Each row comes from the steps of one path. Every step used is in the known rows, and no mark comes twice. Write the path behind each row, first mark first.
(in the rows, 128 means zero)
Known rows
gaker, pase, zegadi, pavik, mapi, dufof, pafi: [ 87  82 142  57 118  89 132 138 112  98 145 205  69  90 148  78 106 121
 138 142 144 120  91 125 119  89 162 116  80 122 167 138 132  86  98  89]
gaker, pase, zegadi, pavik, mapi: [132 100 135 104 111 115 166  78  92 124 144 176 101 109 155  64 102 118
 159 168 101 155 110 110 139  85 124 159  90 118 168 174 122  66  89  84]
pase, zegadi, pavik, mapi, dufof, pafi, rabeg: [ 43  95 190  71 111  77 120 131 132 112 163 187  81  83 118 114 147 151
 167 186 168 146 116 128 112 116 129 120  83  86 163 152 139  99 112  89]
mapi, pavik, zegadi: [123 136 111 135 116  94 140 142 176 148 135  89 146 193 125 123 117 139
 101 134 119 149 161 134 128 113 101 129 147  91  77 129 121 118 143 109]
gaker, pase: [160 135 106 129 142 130 118 117 120 123  68 111 118 119 127 101  91 140
  98 132  95 142 112 102 115  95 128 140 181 118 122 136 119 127  94 115]
zegadi, pavik, mapi, dufof: [109  88 181  88 111 100 122 153 138 101 148 156  98 123 101  93 125 118
 128  93 182 162 129 100 147 134 126 115 109 126 134 186 146 110 125  72]
zegadi, gigipa, rabeg, pafi: [169 165 136 179 134 200 139 113 104 162 129 101 218 102 138 161 150 113
 143 104 127 116 139 107 105 124 136 123 145 130 110 119 126 163 114 224]
rabeg, gigipa: [166 134 130 173 136 158 115 157 153 108 102  98 131 151  90 153 112 110
 145 103 113 171 135 132 101 125 115 142 174 144 131 136 108 134 111 129]
rabeg, pafi, dufof, mapi, pavik: [159 104  75  76  91  95 101 172 148 106 156 131 149 146 112 141 141 120
  79  62  95 135 126 144 161  93 104  90 129 174 120 132 161 182 172 115]
zegadi, pavik, mapi, dufof, pafi, rabeg, gafof: [ 44  82 201 133 145  77 123 115 138  52 136 203  76  55 111 109 114 173
 152 143 200 144 114 122 127 108 143  82 104  78 130 149 168 153 112 121]
buri, gaker: [148 155 114 138 181 137  99 119 114 143  73 103 121 122 100 104 116 150
 113 139 120 145 135  95 127 111 103 120 173 145 113 114 132 104 159 122]
dufof, mapi, pavik, zegadi, gigipa, rabeg: [144 129 142 152 126 114 137 145 136 142 192 107 180 189 173 177 135 109
 124 100 105  78 161 130 135 158 109 124  96 117  60 128 123 131 140 149]
mapi, dufof: [126 132 152  99 125 127  77 185 136 128 104 121 135 144  91 124 140 118
  98 100 159 171 135 101 122 148 123 116 179 114 122 144 124 137 151 104]
pafi, dufof, mapi, pavik, zegadi, pase, gaker: [114 150  39 118  72  82 142 167 151 106 192 123  84 184 151 155 147 124
 102  91 117  88 133 176 155 140  90 126  70 193 130 128 114 156 177  84]
pase, zegadi, pavik, mapi: [123 106 154 114 108 119 156 108 107 143 168 156 129 123 118  75 123 118
 176 153 121 181 143 104 139 103 115 145 106 111 154 180 123  76 125  81]
dufof, pafi, rabeg, gigipa, buri: [ 86 117 124 134 148 128 110 114 167  93  79 121 113  96  76 169 130 164
 146 136 141 132 113 164  98 116 163 131 168 115 140  78 159 163  94 161]
pavik, mapi, dufof, pafi: [114  78 161  61 151  94  87 190 160  90 108 139 109 108  70 140  86 128
  98  87 148 128 130 129 114 116 123  80 171 145 130 122 131 116 140 101]
rabeg, gigipa, zegadi, pavik, mapi, dufof: [140  69 191 114 104 113 154 157 146  90 149 147  96 130 136 144 149 101
 150  94 177 134 115 137 152 193 138 140  83 156 164 155 114 119 110  73]
pafi, rabeg: [109 151 155 138 131 118 113 112 142 143  85  91 126 112  99 137 129 175
 122 173 113 167 139 103 107 124  92 145 192  81 120 146 125 142 106 115]
pavik, zegadi, gigipa: [164 137 116 183 116 171 146 144 144 168 149  90 169 179 136 144 113 102
 120 117 107 109 158 141 125 139 122 161 122 132  93 151  94 131 125 140]
buri, gaker, pase, zegadi, gigipa, rabeg: [156 198 121 162 172 183 117  52  45 175 111 141 151 105 203 118 133 109
 167 180  97  92 115  91 115 129 128 151 104 134 157  98 102  81 128 196]
pavik, mapi, dufof, pafi, rabeg, gafof: [ 65  76 200 115 157  82  80 122 137  60 110 173  97  69  90 146  92 169
 131 146 172 128 118 139 123 117 117  77 165  93 139 112 149 147 134 128]
pase, zegadi: [145 146 130 123 121 146 116 136 112 162 125 118 160 147 109 102 135 117
 138 162  94 194 142 104 119 126 108 144 172  95 145 147 101 101 148 112]
rabeg, gafof: [148 131 142 184 153 145 113 121 115 108 105 130 157 116  98  98  98 137
 128 117 131 185 146 100 127 121 124 106 196  88 111 138 132 153 145 142]
mapi, dufof, pafi: [108 126 134  86 154 117  82 210 161 107  91 121 118 114  84 121 118 134
  84  90 161 148 128 109  98 128 150  84 183 115 114 115 131 145 141 120]
gigipa, buri: [131 123 117 104 124 141 110 120 135 139  85 117 163 133  67  93 131 132
 103  95 138 172 136 110 149 134 150 121 192 114 117 118 152 139 137 124]
zegadi, gigipa, buri: [143 133 116 148 119 183 126 119 129 145 115 117 164 138  95 127 143 113
 126  69 144 132 148 137 141 141 162 136 167 143 110 132 150 141 129 161]
buri, gaker, pase: [153 151  94 134 185 131 100  87 100 130  53 115  95 104 136  91  90 145
 103 156  96 110 105  97 124  91 112 135 162 148 126 107 127  99 121 123]
buri, gaker, pase, zegadi, pavik, mapi: [127 115 120 107 153 112 143  49  67 132 129 181  78  96 164  55 104 128
 164 192 104 121  95 102 147  82 111 150  70 151 167 141 130  46 118  93]
mapi, pavik, zegadi, pase: [126 154  95 152 119 104 172 147 159 131 153  84  99 171 130 128 106 150
 112 141 129 130 169 168 119 141 113 112 129 121  75 142 140 117 133 132]
gaker, pase, zegadi: [145 149 106 112 122 145 121 108  93 154 103 129 132 130 141  91 109 121
 130 172  74 158 110 110 116  99 125 157 161  99 156 137 101  98 112 113]

Which path is each row?
[146 117 121 149 110 133 141 130 123 143 205 108 212 173 177 185 143 104
 121 103 101  54 137 156 141 129 113 109  76 137  69 106 139 156 140 186] => dufof, mapi, pavik, zegadi, gigipa, rabeg, pafi
[158 172  90 160 156 181 122  74  63 163 114 146 114 125 177 105 123 104
 160 172  85  95 112 133 122 104 121 161 107 165 157 113 103  80 132 154] => buri, gaker, pase, zegadi, gigipa
[145 158  94 117 161 143  99  73  70 157  82 137 110 120 154  81 112 122
 136 199  79 129  99 104 127  95 111 149 137 133 158 103 109  74 141 119] => buri, gaker, pase, zegadi
[161  85  69  81  76  82 121 166 157 130 182 119 165 185 140 148 127 109
  73  86  88 100 123 158 180 106  96 112  86 161 114 123 141 175 178 104] => rabeg, pafi, dufof, mapi, pavik, zegadi
[ 65 132 162  89 144  99  81 173 160 111  85 121  96  92  95 146 134 171
 103 146 160 141 121 119  89 125 130 101 181  88 121 114 131 156 117 118] => mapi, dufof, pafi, rabeg
[136 111 102 123 112  80 147 177 146 107 185  93  96 180 130 138  96 136
  97 121 102  90 154 175 142 145 107  94 114 142  67 146 143 125 147  91] => dufof, mapi, pavik, zegadi, pase
[135 148 109 177 107 137 156 139 166 154 166  95 151 201 145 153 129 120
 125 101 126 116 173 168 123 121 109 144 116 120  70 141 118 124 137 144] => mapi, pavik, zegadi, gigipa
[138  99 157 127 130 111 164 119 136 118 137 140 114 111  96  87 102 135
 135 104 134 172 145  97 137 100 115 130 129 127 121 182 144 104 108  87] => zegadi, pavik, mapi
[129 152 102 136 142 189 107  76  76 177 127 146 156 140 123 103 162 100
 164 137 134 119 131 145 154 143 149 145 119 165 152  94 144  87 175 168] => pase, zegadi, gigipa, buri, gaker
[177 160 110 117 116 154 116 124 121 161 112 112 201  91 130 141 148 118
 104  93 127 161 125  68 138 125 125 119 150 133 152 116 127 189 144 188] => gigipa, rabeg, pafi, dufof
[120  98  91 119 135 112 106 106 128 132 169 137 138 198 139 136 141 113
 110  94 125  38 136 177 191 145 134 119  73 183  76  84 177 110 185 133] => dufof, mapi, pavik, zegadi, gigipa, buri, gaker
[130 106 123  98 133  78 103 173 148 100 141 111 123 166  94 128 121 145
  95  91  98 145 147 129 133 114  97  98 177 127  74 143 156 128 150  86] => dufof, mapi, pavik
[147 126  71 153 144 165 133  56  98 163 101 131 133 154 173 108 113 111
 109 136 120  34 102 155 165 127 162 164  79 171 121  79 143 104 130 161] => pavik, zegadi, gigipa, buri, gaker, pase
[125 136  82 139 139 157 134  47  70 116 120 193  83 120 161  70 157 108
 184 159 135 123  75 132 151 112 180 165  50 149 185 102 161  91 114 142] => rabeg, gigipa, buri, gaker, pase, zegadi, pavik
[151 167  93 187 120 174 175 137 130 109 107  86  89 124 130 178 162 131
 160 127 130 109 124 175  98 193 126 149 135 181 156 100  69 143 115 126] => rabeg, gigipa, zegadi, pase, gaker
[156 141 114 128  97 111 132 154 147 148 202 119 178 185 189 177 133  96
 111  59 113  88 157 122 163 167 114 130  74 156 103 139 116 156 163 143] => pafi, dufof, mapi, pavik, zegadi, gigipa, rabeg
[ 99 130 158 127 141 122 150 178 163  82 103  98  48  75 136 201 145 158
 134 165 169  86 117 185  91 215 165 106 129 143 148  97 112 166  91 138] => mapi, dufof, pafi, rabeg, gigipa, zegadi, pase
[ 72  85 188  63 143  68  82 149 161  89 100 137  92  84  79 162 103 165
 113 145 152 118 120 138 106 120 107  97 167 113 142 118 132 124 121  98] => pavik, mapi, dufof, pafi, rabeg
[160 142 107 161 125 137 162 154 139 145 139  78 118 149 123 119  91 130
 112 150 117 116 150 143 124 152 127 128 131 131  96 151 109 120 126 125] => pavik, zegadi, pase
[ 92  83 164  84 142  87 121 180 160  83 135 168  84  92  93  97 113 131
 116  84 178 140 129 110 119 109 149  87 116 131 124 149 154 121 121  92] => zegadi, pavik, mapi, dufof, pafi
[108 127 141 149 118 138 108  93 144 110  91 119 125 126  86 161 153 150
 156 143 140 158 116 152 123 140 134 154 165 111 149 112 150 159  98 140] => pafi, rabeg, gigipa, buri
[182 136  79 111 105 151 120 149 138 146 109 112 168 120  98 124 131 113
  92  83 110 161 120 114 146 100 121 123 155 161 154 136 130 184 153 143] => rabeg, pafi, dufof
[132 177 135 180 124 141 156 117 145 167 167  97 184 186 176 166 144 121
 134 113 134 120 175 123 109 154 117 140 114  94  68 127 116 125 131 185] => mapi, pavik, zegadi, gigipa, rabeg
[ 76 121 177 128 125 108 154 163 172  94 113 139  64  83 146 161 181 154
 144 149 184 121 106 141 102 178 175 131  89  97 148 120 127 173  74 107] => mapi, dufof, pafi, rabeg, gigipa, zegadi, pavik
[ 99 134  68 138 100  93 144 155 137 104 180 109  88 188 132 150 144 140
 114 125 114  77 136 187 130 134  88 116  94 159  87 118 120 132 157  91] => dufof, mapi, pavik, zegadi, pase, gaker
[154 162 129 165 114 189 133 133 102 174 153 119 166 157 126 126 141  90
 163 131  98 155 155 136 110 133 122 162 146 127 140 156  93 109 137 147] => pase, zegadi, gigipa
[143 134 146 140 128 132 193 130 145 154 107 106 129 105 140  82 153 148
 109 131 138 159 140  86 145 165 155 140 137  95 112 162 124 130 103  86] => gigipa, zegadi, pavik
[108 136 172 189 146 128 113  87 117 113  96 130 132  96 111 123 117 176
 144 170 129 180 135 112 124 120 101 126 189  61 119 137 138 166 125 141] => pafi, rabeg, gafof
[120  61 170  96 134 102 159 178 168  69 140 155  81 103 123 151 129 115
 138  91 174 110 116 148 126 171 174 110  89 156 152 122 117 128 107  91] => rabeg, gigipa, zegadi, pavik, mapi, dufof, pafi
[ 96 112 170 116 138 109 115 171 168  96  85 109  90 103 127 200 158 150
 126 151 153 109 110 155  97 188 148 122 146 109 153  86 104 164 102 115] => mapi, dufof, pafi, rabeg, gigipa, zegadi
[151 188 158 171 130 189 129 111  85 186 153 118 202 135 156 141 154  98
 174 139 117 155 155  90 101 160 127 153 143 100 136 139  91 110 134 187] => pase, zegadi, gigipa, rabeg
[130 136 101 109 165 137  89  91 114 146  65 128 141 121  79  85 129 145
 107 119 146 138 129 102 164 129 142 114 172 149 120  85 168 113 169 135] => gigipa, buri, gaker
[182 176  90 139  90 199 139  81  70 170 147 149 194 105 212 148 153  78
 144 125  95 108 101 113 130 118 147 156  84 150 196 122  99 161 123 215] => gaker, pase, zegadi, gigipa, rabeg, pafi, dufof
[115 135  62 138 136 132 140  44 120 144 117 138 113 173 178 118 132 128
 111 125 133  40 121 180 162 110 154 144  80 161  91  69 167  99 137 166] => mapi, pavik, zegadi, gigipa, buri, gaker, pase
[125 151 105 133 111 138 158  97  91 147 131 165 110 114 165  52 135 127
 148 172 105 170 107  97 125  89 148 160  98  83 149 171 126 103  91 108] => gaker, pase, zegadi, pavik
[ 46  90 192  83 134  67 125 144 159  88 132 163  64  67 104 122 126 173
 136 140 180 130 119 123 109 107 134 103 110 101 134 154 157 130  98  89] => zegadi, pavik, mapi, dufof, pafi, rabeg
[186 116 114  90 118 126  95 154 113 138 140 119 203 105 134 147 130 103
  88  78  96 128 107  76 162 133 121 104 135 156 149 121 135 192 164 148] => gigipa, rabeg, pafi, dufof, mapi
[172 144 125 192 119 190 153 115 113 185 159  92 230 141 165 173 144  99
 133 129 117  84 133 123 121 137 130 142  96 117 104 111 105 158 122 215] => pavik, zegadi, gigipa, rabeg, pafi
[121 168  71 174 112 150 156 136 130 142 135  89 111 159 124 134 136 135
 132 152 124 108 134 152 108 139 106 153 118 142 125 122  85 129 136 123] => pavik, zegadi, pase, gaker
[ 83  88 165  67 124 100 122 167 127 110 170 187  97 103 113  86 132 113
 151 125 164 158 123 120 121 116 147 105  90 116 159 150 132  91 140  91] => pase, zegadi, pavik, mapi, dufof, pafi
[ 86  85 182 100 144  93  86 163 167  60 114 137  72 104  85 209 106 140
 150 133 151 120 109 172  91 126 106 115 144 144 163 109 124 131 108 115] => pavik, mapi, dufof, pafi, rabeg, gigipa
[151  86 171 119 121 102 196 109 143 132 125 120 126 105 130  91 122 142
 123 125 133 141 142 102 159 157 129 135 130 125 124 165 121 104 107  67] => gigipa, zegadi, pavik, mapi
[168 165 114 161 117 204 140  69  55 170 139 133 199 104 191 144 151  95
 160 164  91  96 102 121 104 104 146 150 106 121 154 106 109 134  95 219] => gaker, pase, zegadi, gigipa, rabeg, pafi
